Each row was made from one small tree. Brackets hold a mark, then the marks that hang from it, in the order of their numbers. Every link used is in the known rows. Write each row's tree.
(in the rows, 128 means zero)
Known rows:
[k359 k331]: [118 122 135 127 141 121 143 106 147 143 118 113 107 135 135 129 136]
[k809 k593 k622]: [124 124 131 116 153 115 137 130 143 158 117 146 119 139 125 131 126]
[k331 k359]: [131 137 142 124 143 114 138 102 151 132 113 108 110 142 137 131 129]
[k694 k20 [k622 [k331 k381]]]: [108 145 145 160 143  88 165  86 152 122 136 101 103 115 146 106 157]
[k622 k331 k809]: [119 145 154 126 130  93 149  89 130 122 121  94 124 155 150 122 133]
[k331 [k381 k593]]: [123 129 115 125 147 106 122  90 143 134 125 123  85 166 132 103 134]
[k694 k20 [k622 [k331 k359] k809]]: [117 172 166 148 134  84 174  77 155 126 111  73 115 131 154 119 153]
[k359 [k331 k381]]: [109 127 141 129 152 103 153  79 158 143 116 106  78 147 139 117 138]
[k694 k20 [k622 [k331 k359 k381] [k809 k593]]]: [118 177 178 146 148  45 195  44 165 139 112  91  81 151 163 114 151]
[k20 [k694 [k622 k331]]]: [116 143 137 146 130 115 158 120 135 120 140  91 127 101 135 123 156]
[k694 k622]: [130 132 121 132 122 148 141 142 124 119 128 116 135  94 131 137 143]
[k622 [k331 k359 [k381 k593]] [k694 k20] k809]: [ 91 168 161 160 151  50 154  45 173 146  91 100  78 196 146  84 144]
[k694 k20 [k622 [k331 k359 [k381 k593]]]]: [115 150 139 153 166  71 157  47 177 135 121  83  71 158 155  95 162]
[k694 k20]: [121 140 134 150 123 112 132 131 135 138 134 140 129 124 121 115 132]
[k809 k593 [k622 k331]]: [117 120 143 121 167  91 148  98 152 152 122 127 114 154 142 124 133]
[k359 [k331 [k381 k593]]]: [114 123 122 125 160  98 137  67 161 150 115 107  65 174 139 104 141]
[k694 [k622 [k331 k359] [k809 k593]]]: [135 162 167 124 143  79 182  68 147 130 109  88 108 144 165 140 143]

Which tree is each row?
[ 98 172 186 161 146  34 183  49 169 153  95 124  87 178 150 104 135] | [k622 [k331 k359 k381] [k694 k20] [k809 k593]]
[ 98 136 137 157 139 108 140 151 148 172 105 176 134 127 108 115 129] | [k809 k593 [k622 [k694 k20]]]
[109 156 156 143 155  82 178  67 169 123 122  64  81 128 148 113 162] | [k20 [k694 [k622 [k331 k359 k381]]]]
[ 85 145 169 159 181  51 170  66 192 171  92 131  82 167 138 100 141] | [k809 k593 [k622 [k331 k359 k381] [k694 k20]]]
[ 79 140 143 159 185  66 142  61 197 163  88 107  74 186 135  80 150] | [k809 [k622 [k331 k359 [k381 k593]] [k694 k20]]]
[111 174 152 133 150  68 170  48 164 129 109  50  67 167 151 100 163] | [k20 [k694 [k622 [k331 k359 [k381 k593]] k809]]]
[112 149 162 142 125  82 160 100 128 140 107 139 132 156 145 126 127] | [k622 k331 k694 [k809 k593]]
[117 179 177 134 145  53 199  52 160 135 114  73  75 148 155 120 154] | [k20 [k694 [k622 [k331 k359 k381] [k809 k593]]]]
[124 166 158 136 120  85 179 104 126 131 132 101 123 122 142 130 149] | [k20 [k694 [k622 k331 [k809 k593]]]]
[105 159 168 163 120  66 162 102 133 149 113 150 134 151 136 113 131] | [k622 k331 [k694 k20] [k809 k593]]
[ 87 140 152 174 142  78 150  91 155 136 119 132 110 141 134  95 141] | [k622 [k331 k381] [k694 k20]]
[ 97 136 146 173 130  96 141 117 144 136 122 140 139 129 129 106 138] | [k622 k331 [k694 k20]]
[ 95 164 173 165 132  48 172  76 146 148 111 143 105 163 141 102 135] | [k622 [k331 k381] [k694 k20] [k809 k593]]
[125 137 129 123 162  92 132  63 166 139 109 103  68 181 141 105 136] | [k331 k359 [k381 k593]]
[119 160 147 124 158  76 164  37 163 123 102  57  70 175 166 108 156] | [k694 [k622 [k331 k359 [k381 k593]] k809]]
[ 72 134 148 165 162  84 149  99 172 152 103 125 105 143 127  91 145] | [k809 [k622 [k331 k381] [k694 k20]]]
[120 151 166 125 145  56 169  55 141 134 122 113  90 175 158 116 131] | [k622 [k331 k381] [k809 k593]]
[ 94 158 160 167 116  85 151 109 136 135 110 125 139 143 133 107 136] | [k622 k331 [k694 k20] k809]
[118 151 150 143 144 101 168  94 158 124 125  71 110 116 143 125 158] | [k20 [k694 [k622 [k331 k359]]]]
[102 129 157 135 176  85 158  91 175 162  88 127 110 160 142 125 134] | [k809 k593 [k622 [k331 k359] k694]]
[113 172 153 146 153  61 167  39 169 133 108  68  72 170 158  95 160] | [k694 k20 [k622 [k331 k359 [k381 k593]] k809]]
[ 87 134 130 159 135 127 129 159 150 159 101 151 139 117 104 109 135] | [k809 [k622 [k694 k20]]]
[138 158 142 123 112 118 162 127 114 131 119 126 130 116 139 144 135] | [k694 [k622 [k809 k593]]]
